Each row comes from the steps of one walk. Every step used is in the known rows, and no mark comes twice. Write the walk behind each row, first mark first.
Known rows:
kuzo/gumuli: [ 7 -1  3  1  3 -4  5 -2 -3 -4 -3  9  0 -2 -7 -2 -1  2  5  4  5]
konu/lukov/begeb: [ -5  -2   1   2   5  -3   1   8   4   2   2 -19   2   8   1   3  -2   3
 -15  -5  13]
konu/nimi/begeb/lukov/kuzo/gumuli: [  8  -7   6   4   7  -8   1   6 -16   6   2 -11  17   2  -5   2 -12   3
  -1  -4  28]
nimi/konu/lukov: [-2 -4 -1  3 15  6  2 11 -8 -6  1  3 -3 11  5  7  4  3 -2  0  6]
nemov/nimi/konu/lukov/kuzo/gumuli: [ 10  -9   3   7  20   0  -3  19 -16   3   2  15  11  13   0  10  -3   1
  11  -4  19]
konu/nimi/begeb: [ -1  -2   4   2   5  -3   4   5  -2  -2   0 -16   9  -6   2  -1  -8   2
  -7   1  17]
pume/lukov/nemov/nimi/begeb: [  3  -1   4   3  11 -12  -1  17   0  12  -3 -23  12 -11  -7   1   0  11
  12  -6   7]
nemov/nimi: [  4  -1   0   1   0   1  -6   7  -3   5  -3   5   8 -12   1   0  -3  -3
  19  -5   3]
nemov/nimi/konu/lukov/pume: [ -1  -2   0   4  19   3   1  19 -21  -1   0   2   6  -8  12  11  -3  -4
   4  -5  12]
konu/lukov/nemov/nimi/begeb: [ -2  -1   4   2   9  -6  -7  17  -5  10   0 -27  11  -6  -1   0  -6   7
   6 -12  14]
nemov/nimi/begeb/lukov/konu: [  5  -2  -1   2  14  -3  -4  17 -22   7  -3 -15  16 -11   2   1  -9  -2
  27 -13  12]
begeb/lukov/kuzo: [  2  -4  -1   2   0  -1  -8   3 -11  11   5  -4   8  11   1   5  -3   0
   2  -8   6]
lukov/kuzo/gumuli: [ 8 -3  4  3  5 -6  0  1 -5  3  3  6  6 14 -6  4 -4  2 -5  1  9]
begeb/lukov/kuzo/gumuli: [ 10  -5   2   2   2  -5  -4   1 -14   7   3   7   8   8  -6   3  -5   1
   6  -4  12]
nemov/nimi/konu: [ 5 -1  0  4 10  2  0 17 -8 -2 -4 10  7  0  2  3 -4 -1 22 -2  3]
kuzo/lukov/nemov/nimi/konu: [  4  -4   5   6  11  -3  -6  15 -11   0   0  -6  12   8  -4  12  -2   4
   9   0   6]
nimi/begeb: [ 2  3  2 -1  7 -5  3  6 -1  2 -2 -9  2  1 -1 -6 -6  1  4 -1  4]
begeb/lukov: [ 1 -2 -2 -1 -3  1 -4  1 -9  5  0  0  2 -6  0 -1 -1  0 12 -6  3]
pume/lukov/konu: [-1 -8 -2  4 18 -2  7  4 -6 -1  3 -7  2 -1  0 12 12  4 -8  1  1]
konu/nimi: [ -3  -6   3   3  -1   2   2   0   0  -3   3 -11   6  -7   3   5  -1  -1
 -11   2  13]
nimi/konu: [ 1  0 -1  3 10  1  6  9 -5 -7 -3  7 -1 11  2  4 -1  3  4  3  0]
begeb/lukov/nemov: [ -2  -1   2   2  -7  -5  -5   2  -7   6   0 -23   4   1  -3   3  -1   9
   1  -7   3]

Which walk is each row?
[ -5 -13   0   6  16   1   8   5  -6  -4   5 -17   8  -8   3  17  11   4
 -19   3  15]  pume/lukov/konu/nimi
[  1  -1  -1   1  14  -4   2   9 -19   2   0 -20   7   0   2   1  -5   2
   7  -7   8]  nimi/begeb/lukov/konu
[ -6  -1   1   0   9   0   1   2 -11   1   4  -8   0  -8   9   8   1  -5
 -20  -4   8]  konu/lukov/pume
[  0  -4   2   1   2  -2   1   6 -10   3   0 -18  12 -12   1  -3  -8   1
   4  -4  20]  konu/nimi/begeb/lukov
[  4  -8   4   3  11  -2  -3   2  -7   5   6   4   4  13  -3   7   0   2
 -12  -3  15]  konu/lukov/kuzo/gumuli
[ -2  -6   0   5  18   4  -2  14 -10   1   6   0   2  28   6  13   2   3
 -12  -3  10]  nimi/konu/lukov/kuzo
[ -3 -10   2   5  23  -5  11  10  -7  -3   2 -26  11  -7   1  11   4   5
 -15   1  18]  pume/lukov/konu/nimi/begeb
[ -7  -3   3   2   1  -2  -4   3   0   4   3 -24  -1   6   0   6   3  10
 -17  -5   6]  konu/lukov/nemov
[ -4  -2   1   5  14  -2   7  18  -3  -5   0 -16   1  20   3   7  -3   7
 -12  -1  12]  nimi/konu/lukov/begeb
[ -2  -1   3   2   6  -5   4   6 -19   2   2 -25  13 -19   8   3 -11  -3
 -10  -5  22]  konu/nimi/begeb/lukov/pume
[  1  -6  -1   3  14   7  -3  19 -11   0  -1   7   5  -1   5   6   0  -1
  16  -5  10]  nemov/nimi/konu/lukov
[ -3  -7   1   2   8   2  -8   5  -4   9   9  -3   3  16   4   9   3   0
 -16  -7   9]  konu/lukov/kuzo
[ -4 -13   4   5  13   4  -1  -1 -12  -7   7 -13  13   1   3  18   2  -5
 -21   5  17]  kuzo/lukov/konu/nimi
[  3  -2   1   5   3  -2  -5  18 -17   4  -4 -13  11  -1  -1   6  -6   9
  23  -9   6]  begeb/lukov/nemov/nimi/konu
[  2   4   5   2   3 -11  -4  15  -3   8  -4 -24  14  -6  -3  -3 -10   8
  12  -8   7]  lukov/nemov/nimi/begeb
[  1   5   1  -1   7  -7   3   7 -21   5  -1 -17   6 -12   5  -2 -10  -3
   1  -8   9]  nimi/begeb/lukov/pume
[ -3  -4   3   5  16  -3   8   8 -10  -5   1 -29  12   0   5   7  -6   2
 -14  -1  18]  lukov/konu/nimi/begeb
[ -3  -3   6   3  -1  -7   0   7  -8   5   0 -38  13  -5  -2   1  -9  11
  -7  -6  20]  konu/nimi/begeb/lukov/nemov
[  0  -2   3   2   4  -6  -2   4   1   0   3 -10   7  11  -5   5  -3  -2
 -13   3   9]  kuzo/lukov/begeb
